Each row comes from the steps of one walk. Every step used is in the known rows, and no mark comes twice. Write the walk behind each row, first mark first.
Known rows
mimu, rusafal, mima: [ 0.50  3.30 -0.18 -0.72  1.78  2.97 -2.15 -1.99 -0.77  0.26 -2.03 -1.73
 -2.96 -1.64  3.97  0.45 -1.42  4.49 -1.97  3.48  2.49  3.52  1.06 -1.65
  2.40]
rusafal, zopo, dezim, mima, memug, mimu: [-0.97  1.95 -2.55 -1.45  2.16  0.40  1.02  4.94 -2.63 -2.84 -2.24 -3.52
 -3.24  1.72 -1.61 -1.85  0.82  0.81 -1.85  0.57  2.88 -2.81 -2.26 -3.74
 -0.64]
rusafal, mima, memug, mimu, foraf: [-1.14  5.04 -0.48 -4.56 -0.16  3.22 -0.49 -0.36 -1.16  1.81 -1.80  0.08
 -7.60 -1.37  4.86  1.01  0.27  4.12  0.11  0.53  4.54  0.40 -3.47  1.10
 -0.45]
memug, mimu, rusafal, zopo: [-0.64  5.82 -3.44 -1.65  1.54  0.50  0.19  0.09 -1.31 -1.78 -0.92 -2.34
 -3.28 -0.27  1.25  1.26 -2.82  0.38 -2.69 -1.06  1.24  2.37 -0.41 -3.60
  1.66]
dezim, mima: [ 2.58 -2.59 -1.39  1.03  1.08  1.44  0.33  2.58 -0.12 -0.47 -0.38  0.05
 -0.10 -0.05  1.57 -3.81  0.55 -0.47 -0.04  2.74 -1.39 -0.73 -2.64 -2.00
  0.25]
zopo, dezim, mima, foraf, mimu: [ 1.46 -0.48 -2.18  1.65  1.32 -1.91 -0.72  5.24  0.83 -4.22 -4.32 -1.34
  1.38  0.59 -0.96 -0.83 -1.08  0.86  0.83  3.96  0.37 -0.30  1.49 -3.32
  2.75]
mimu, rusafal, zopo: [ 0.16  2.68 -1.15 -0.08  2.89  1.61 -1.29 -0.78 -1.48 -1.70 -1.27 -2.57
 -1.16  0.19  1.17 -0.50 -1.11  1.24 -2.61  2.10  2.31  2.23  0.68 -2.10
  1.59]
zopo, foraf, dezim, mima, memug, mimu: [ 2.70  0.38 -1.80  0.01 -2.02  3.44 -1.28  0.83  2.73 -1.83 -4.62  0.50
  0.57 -0.86  2.67  1.78 -1.57 -1.43 -0.40  0.18  2.21  2.70 -0.21  1.11
  1.32]
foraf, dezim, mima, memug: [ 1.27 -2.34 -1.44 -0.23 -2.65  2.45 -3.16  0.77  0.92  0.50 -0.90  0.95
  2.43 -1.86  2.57 -0.88  2.36 -3.20  1.60  0.88  2.26 -0.16 -3.06 -1.18
 -0.28]
mima, foraf, dezim: [ 0.35 -1.20  0.05  2.21 -1.61 -1.60 -2.56  0.88  2.16 -1.22 -2.53  1.95
  3.76 -0.85  2.07  1.50 -0.82 -0.79  0.09  1.62  2.41  1.40 -0.07  0.71
  4.14]
dezim, mima, memug, mimu, foraf: [ 2.48  0.67 -3.10 -1.97  0.65  2.06  0.34  2.73  1.15 -0.64 -1.94  0.75
 -3.54 -1.05  3.69 -2.52 -0.28 -1.24  1.42  2.03  2.08 -0.30 -4.41 -0.79
 -0.79]
foraf, mimu, rusafal, zopo: [ 0.01  3.71 -3.49 -1.99  2.38  0.81 -2.42 -1.81 -2.87 -3.49 -1.02 -0.36
  0.10  2.02  2.10  0.33 -1.07 -1.54  0.46  0.67 -1.48  3.03  1.86 -1.51
  1.73]
dezim, mima, memug, mimu, rusafal, zopo: [ 2.40  1.43 -3.97 -2.16  1.74  2.02  0.28  2.43 -0.25 -1.68 -1.95 -0.81
 -4.06 -0.40  3.10 -1.71 -0.99 -0.79 -0.60  2.29  3.28 -0.85 -4.19 -3.08
 -0.72]
dezim, zopo: [ 1.15  0.36 -1.53 -1.15  2.08  3.50  0.68  0.55  0.29  0.34  1.51 -1.70
 -1.90 -1.74 -0.51 -0.45  0.60 -2.95  1.83  3.61  1.60 -1.06  3.44 -0.88
 -0.31]
zopo, foraf, mima, memug, mimu: [ 1.24  2.09 -1.09 -3.47 -0.96  1.30  1.55  0.11  2.96 -0.79 -3.60  0.22
 -3.10 -1.15  4.60  2.78 -3.55  0.12 -1.29  1.26  6.54  2.61  1.05  0.96
 -0.95]
foraf, dezim, mima: [ 1.02 -3.21 -0.72  1.29 -2.37  2.44 -3.06  0.91  0.27  0.51 -0.08  0.63
  4.02 -1.56  1.61 -1.89  2.47 -2.91  0.66  0.68 -0.43  0.41 -2.09 -1.83
  0.86]
mima, memug, mimu: [ 0.06  4.28 -3.14 -4.22 -0.94 -0.45  0.43  0.00  1.01 -0.70 -1.54  0.10
 -4.90 -0.90  1.90  3.51 -1.64 -0.89  1.00 -1.70  5.26 -0.90 -2.42 -0.20
 -2.11]
rusafal, mima, memug, mimu: [-1.01  4.73 -1.02 -4.59 -0.29  2.45 -0.18 -0.39 -1.87  1.42 -1.49 -0.35
 -7.62 -1.12  4.04  1.91  0.00  4.32 -0.62  0.10  4.81 -0.54 -3.50 -0.31
 -0.76]
foraf, mimu: [-0.04  1.85 -2.53 -1.81  0.35 -0.44 -1.46 -1.05 -1.86 -2.36  0.11  1.46
  0.93  1.92  1.09  0.71 -0.18 -2.33  2.56 -1.03 -3.12  1.68  1.26  0.05
  0.61]
mima, foraf, dezim, zopo: [ 1.02 -1.02 -0.73  1.76 -0.45  0.08 -2.41  1.12  2.13 -1.11 -1.73  1.22
  2.79 -1.70  1.92  1.23 -0.45 -2.25  0.99  3.44  3.23  1.00  1.54  0.30
  4.10]
dezim, zopo, foraf, mima, memug: [ 2.22  0.99 -1.61 -3.29  1.52  4.58  1.54  0.42  2.37  0.03 -0.97 -1.27
 -3.49 -2.40  2.64  1.26 -1.39 -2.74  1.21  5.08  6.22  0.45  4.48  0.25
 -1.10]
zopo, foraf: [ 1.95  0.70  0.23  0.68  0.04  2.04  0.63  0.21  2.07 -2.09 -3.85  0.13
 -0.31  0.49  0.61  1.77 -2.54  0.95 -1.24  0.48  0.55  2.65  2.46  2.61
  1.32]
dezim, zopo, foraf, mimu, rusafal: [ 3.05  2.54 -2.90 -1.56  2.83  5.04 -0.20 -0.62  1.11 -2.44 -1.69 -1.42
 -1.57 -0.92  1.33  1.52 -1.98 -2.99  1.98  4.51  1.01  2.54  6.58  0.27
  1.51]
rusafal, mima, memug, mimu, foraf, dezim: [-1.46  4.65 -0.38 -4.39 -1.26  3.69 -1.51 -0.59 -1.06  2.11 -1.91  0.27
 -6.13 -2.05  5.06  1.21  0.94  3.40  0.41  0.05  4.88  0.97 -3.83  0.82
 -0.26]

Which walk is each row?
[ 0.95  2.62 -1.06  0.37  1.76  3.33 -2.01 -1.01 -0.21 -2.51 -3.25 -2.31
  0.12 -0.04  1.83  0.56 -1.64  0.84 -2.89  1.91  2.95  3.92  1.61 -0.83
  2.47] : mimu, rusafal, zopo, foraf, dezim
[ 3.23 -2.97 -1.62  2.29  1.67 -0.11  0.02  3.58  1.22 -1.86 -2.47  1.30
  0.51  0.01  2.38 -3.10 -1.06  0.10 -0.33  4.62  0.17 -0.34 -2.47 -1.29
  2.94] : dezim, mima, foraf
[ 1.78  1.77 -1.51  0.78  2.14  3.89 -1.87 -0.24 -0.16 -2.66 -3.47 -2.14
  0.15  0.02  2.54 -0.74 -1.66  0.62 -3.01  3.03  2.48  3.55  0.71 -1.61
  2.60] : mimu, rusafal, zopo, foraf, dezim, mima
[ 1.02  1.00 -2.06  0.44  0.89 -2.92 -1.41  0.73  0.61 -3.56 -2.56  2.55
  1.58  1.54  2.25  1.35 -2.33 -0.69  1.33  1.87 -0.09  1.93  1.00  1.07
  4.19] : mima, foraf, mimu
[ 0.93 -0.95 -1.14  1.22  0.88 -0.44 -0.15  4.87  0.65 -2.50 -2.91 -2.67
  0.58 -0.28 -2.04 -1.60  0.21  1.24  0.27  2.99  0.42 -1.12  1.09 -3.94
  0.69] : zopo, dezim, mima
[ 0.13  4.46 -2.87 -4.55 -1.27  2.36 -0.83  0.06  2.13  0.18 -1.35  0.46
 -3.99 -2.42  3.37  2.20 -0.18 -2.94  3.02 -0.22  5.70  0.49 -1.26  1.39
 -1.42] : mima, memug, mimu, foraf, dezim, zopo
[-1.29  4.09 -1.48 -1.40 -1.96  1.58 -1.25  0.43  1.10  0.41 -0.67  0.50
 -0.32 -1.80  2.77 -0.10 -0.04 -1.87  1.20 -2.44 -0.47  3.23 -1.38  0.64
  1.81] : memug, mimu, foraf, dezim
[ 0.86  1.37 -2.17 -0.92  0.44 -0.05 -0.32  5.04  1.62 -2.38 -3.99 -2.13
 -1.76 -1.03 -0.30 -0.73 -0.33  0.74  1.64  2.48  2.82 -0.62 -0.05 -2.56
  0.01] : zopo, dezim, mima, memug, mimu, foraf
[ 0.62 -0.56  0.66 -0.35 -1.70  3.90 -3.06  0.96  2.44  1.42 -1.57  1.72
  2.02 -2.22  4.39 -3.54  2.62 -2.64  3.36  1.88  0.99  2.72 -2.31  3.41
  0.75] : mimu, foraf, dezim, mima, memug
[-0.22  5.70 -2.67 -1.19 -0.08  0.88 -1.75 -0.57 -0.06 -0.91 -2.14 -0.96
 -2.90 -2.10  4.07  2.67 -3.05  2.10 -2.18  0.34  2.22  3.92 -0.44 -3.04
  3.66] : memug, mimu, rusafal, mima, foraf, dezim
[ 0.53  3.16 -3.96 -1.39  2.85  0.91 -2.34  0.27 -2.61 -4.49 -1.95 -1.20
  0.32  1.99  1.43 -0.70 -0.89 -1.15  0.81  2.14 -1.34  2.56  2.13 -2.99
  1.95] : foraf, mimu, rusafal, zopo, dezim, mima
[ 1.57  2.00 -2.47  0.64  1.66 -2.47 -2.34 -0.13  1.02 -4.11 -3.60  1.88
  1.62  0.83  3.22  1.94 -3.44 -0.16  0.65  3.06  0.82  3.60  2.35  0.26
  5.09] : mima, foraf, mimu, rusafal
[ 2.84 -1.44 -0.43  1.71 -1.63  3.75 -1.48  0.74  2.47 -1.49 -4.11  0.50
  2.50 -0.52  2.12  0.46 -0.77 -1.07 -0.73  0.97  0.34  2.99  0.57  1.36
  1.95] : zopo, foraf, dezim, mima
[ 0.03  6.11 -2.81 -1.44  1.00  0.46 -0.67 -0.39 -0.28 -1.19 -2.13 -1.16
 -4.24 -1.58  3.71  2.34 -3.90  3.13 -2.40  0.88  2.04  3.57 -0.26 -2.95
  3.63] : memug, mimu, rusafal, mima, foraf
[ 0.75  4.09 -0.77 -2.41  1.42  2.90 -2.38 -2.26 -0.18 -0.02 -2.67 -1.37
 -4.29 -1.97  4.77  1.41 -1.60  4.21 -1.14  3.57  5.26  2.87  0.27 -1.06
  1.17] : mimu, rusafal, mima, memug
[-0.63  0.49 -2.22  0.11  2.91 -0.38  0.10  4.95 -2.84 -4.11 -2.53 -2.63
 -0.70  2.84 -1.61 -2.42  0.77  0.56 -1.30  2.02  0.73 -1.82 -0.92 -3.03
  1.50] : rusafal, zopo, dezim, mima, foraf, mimu
[ 1.21 -0.13  0.36 -1.46 -0.51  1.48  1.35  0.11  2.53 -0.27 -2.95  0.24
 -0.80 -0.72  3.65  1.19 -2.74  0.61 -1.79  2.15  3.74  2.99  2.28  1.09
  0.07] : zopo, foraf, mima
[ 2.10  2.28 -2.73 -3.77  1.30  4.22  1.85  0.60  2.24 -0.08 -0.99 -1.57
 -4.28 -2.59  2.80  1.85 -1.89 -2.91  0.88  4.23  6.04  0.65  4.14 -0.67
 -0.94] : dezim, zopo, foraf, mima, memug, mimu
[ 2.89 -0.97 -0.81  0.44 -1.87  3.76 -1.59  0.72  2.75 -1.66 -4.61  0.76
  1.37 -0.80  2.52  1.36 -0.97 -1.24 -0.19  0.88  2.25  2.56  0.12  1.82
  1.13] : zopo, foraf, dezim, mima, memug
[ 1.76  0.28 -2.51  1.59  1.84 -1.67 -1.43  4.72  1.22 -4.63 -4.85 -1.86
  1.43  0.09 -0.15 -0.62 -1.80  1.34  0.62  4.76  0.73  0.93  2.42 -3.74
  3.38] : zopo, dezim, mima, foraf, mimu, rusafal
[ 2.03  0.30 -1.32 -2.38  1.71  4.61  1.63  0.46  1.89  0.16 -0.39 -1.65
 -2.37 -2.19  1.97  0.46 -1.19 -2.50  0.60  5.16  4.16  0.90  5.07 -0.15
 -0.25] : dezim, zopo, foraf, mima
[ 0.59  5.41 -3.64 -4.02 -0.11  0.07 -0.48 -0.87  1.52 -1.21 -2.39 -0.44
 -4.88 -1.54  3.02  3.92 -2.85 -0.40  0.58 -0.30  6.12  0.81 -1.07 -0.91
 -0.99] : mima, memug, mimu, rusafal
[ 0.74  3.41 -3.32 -1.79  1.44  0.26 -2.66 -2.33 -1.17 -3.11 -1.13  0.45
  0.93  1.02  2.67  1.22 -1.69 -1.54  1.60  0.98 -2.03  4.01  3.20 -1.02
  1.98] : foraf, mimu, rusafal
[ 0.97  0.98 -2.63 -0.83  0.48 -0.88  0.15  4.98  0.97 -2.83 -3.68 -2.53
 -1.81 -0.76 -1.16  0.09 -0.65  0.80  0.94  2.26  2.92 -1.61  0.01 -3.93
 -0.26] : zopo, dezim, mima, memug, mimu
[ 3.70 -1.26 -3.16  1.32  2.33 -0.18 -1.33  2.40  0.67 -3.40 -3.07  1.44
  1.07  0.52  3.69 -2.48 -1.97 -0.80  0.28  4.98 -0.85  1.76 -0.95 -1.81
  3.91] : dezim, mima, foraf, mimu, rusafal
[ 0.88  3.25 -1.47 -1.88  2.41  2.62 -0.78 -0.87  0.25 -1.98 -3.39 -2.25
 -2.59 -0.29  3.67  0.74 -2.74  1.32 -3.02  3.40  6.21  3.17  1.22 -1.07
  0.76] : mimu, rusafal, zopo, foraf, mima, memug
[ 2.95  1.09 -3.93 -1.78  0.93  1.66  0.03  1.90  0.91 -1.44 -2.17 -0.21
 -3.48 -1.13  3.53 -1.11 -1.43 -0.94  0.34  2.57  2.85 -0.07 -3.41 -2.66
 -0.56] : dezim, mima, memug, mimu, rusafal
[ 0.82  2.84 -2.11 -0.52  3.11  1.65 -1.34  1.43 -0.59 -3.11 -3.32 -3.55
 -1.97 -0.04  0.91 -0.73 -1.26  1.55 -1.86  3.64  4.39  1.12  0.76 -3.52
  1.04] : mimu, rusafal, zopo, dezim, mima, memug
[-0.71  1.13  1.28 -3.95 -0.84  1.72 -0.23  0.18  2.76  2.48 -0.75  1.49
 -1.71 -2.46  6.53 -2.47  0.68 -1.16  2.34  2.80  5.32  2.48 -1.05  3.42
 -1.53] : mimu, foraf, mima, memug
[ 2.39  1.76 -2.73 -1.64  2.32  4.71  0.38 -0.09  0.91 -2.17 -1.04 -0.96
 -1.63 -0.44  0.49  1.22 -1.19 -3.37  2.35  3.49  0.58  1.49  5.81  0.76
  0.95] : dezim, zopo, foraf, mimu
[-1.08  0.17 -1.31  0.08  2.56  0.71  0.77  4.78 -2.89 -2.64 -1.73 -3.55
 -1.32  2.11 -2.53 -3.09  1.65  1.07 -2.01  1.47  1.20 -2.67 -1.46 -3.40
 -0.02] : rusafal, zopo, dezim, mima
[-0.39  3.05 -1.93 -1.06 -1.55  1.97 -0.99  1.31  1.10  0.27 -0.53  0.53
 -0.37 -1.82  3.30 -1.40  0.03 -2.28  1.04 -1.32 -0.96  3.26 -2.22 -0.18
  1.83] : memug, mimu, foraf, dezim, mima
[-0.35  0.46  0.99 -0.51 -1.22  4.75 -2.63  0.02  2.11  1.86  0.04  0.69
  2.19 -2.81  2.99 -2.58  2.88 -3.61  3.79  2.20  0.53  3.03  1.22  3.27
  1.32] : mimu, foraf, dezim, zopo
[ 1.06 -0.22 -1.82 -0.29  0.57 -0.42 -0.16  4.76  1.06 -2.57 -3.70 -2.44
 -1.09 -0.49 -1.27 -0.53  0.02  0.93  1.20  3.01  3.04 -1.82  0.31 -3.25
 -0.52] : zopo, dezim, mima, memug
[ 0.94 -0.86 -2.32 -0.66 -2.81  2.09 -2.69  0.92  0.77  0.22 -1.05  0.75
  1.44 -1.89  2.75 -0.25  1.63 -3.39  1.16 -0.14  2.20  0.14 -3.36 -1.94
 -0.10] : foraf, dezim, mima, memug, mimu
[ 1.60  0.76 -0.18 -3.02 -0.83  1.62  1.23  0.07  3.13 -0.45 -3.64  0.48
 -2.40 -1.00  4.60  2.24 -2.90  0.17 -1.12  2.14  6.45  2.25  1.46  1.67
 -1.19] : zopo, foraf, mima, memug
[-0.29  6.31 -2.76 -1.95  0.88  1.25 -0.49 -0.76 -0.95 -0.48 -1.24 -1.69
 -4.55 -1.60  3.26  1.97 -3.02  2.67 -2.24 -0.07  1.30  3.31 -0.22 -3.34
  2.22] : memug, mimu, rusafal, mima
[ 0.18  5.72 -3.61 -4.29  0.51  0.27 -0.16 -0.42  0.42 -1.41 -2.17 -0.98
 -5.55 -0.78  2.52  3.20 -2.13 -0.29 -0.23 -0.74  6.39  0.16 -1.81 -1.27
 -1.32] : mima, memug, mimu, rusafal, zopo
[ 1.10  2.24 -2.66  0.36  2.41 -1.96 -2.08  0.31 -0.06 -4.38 -3.28  1.33
  0.98  1.62  2.93  1.21 -2.92 -0.14 -0.04  2.98  1.09  2.98  1.49  0.14
  4.93] : mima, foraf, mimu, rusafal, zopo
[-0.01 -0.84 -0.93 -0.21 -1.66  3.82 -2.71 -0.58  0.47  1.11  1.29 -0.71
  2.75 -2.71  0.41  0.42  2.74 -4.50  2.15  1.39  1.87  0.24  2.01 -1.12
  0.37] : foraf, dezim, zopo
[-0.54  1.34 -0.49 -2.88  1.33  2.29  1.68  1.29 -1.14 -1.07 -2.26 -1.38
 -3.43  1.52  2.10 -0.40 -0.51  0.57 -2.89  1.00  5.43 -0.31 -1.13  0.59
 -1.39] : rusafal, zopo, foraf, mima, memug
[ 2.50  0.88 -1.38 -0.63  2.23  4.80  1.10  0.53  1.80 -0.89 -1.04 -1.59
 -2.02 -1.31 -0.03  0.78 -1.16 -2.27  0.84  4.07  2.09  0.81  5.08  0.91
  0.59] : dezim, zopo, foraf
[ 2.60  3.07 -2.64 -2.06  2.96  5.90 -0.28 -0.73  0.22 -1.84 -1.72 -1.49
 -2.98 -1.13  2.12  1.22 -1.61 -1.36  1.33  4.74  1.57  2.62  5.94  0.25
  1.88] : dezim, zopo, foraf, mimu, rusafal, mima
[-0.30  2.42 -0.37 -1.28  0.96  0.74 -1.51  0.08 -2.07 -0.53 -2.26  1.36
 -3.13  0.67  4.13  0.55 -0.51  4.52 -0.44  2.65  1.08  1.36 -1.13  0.60
  3.51] : rusafal, mima, foraf, mimu
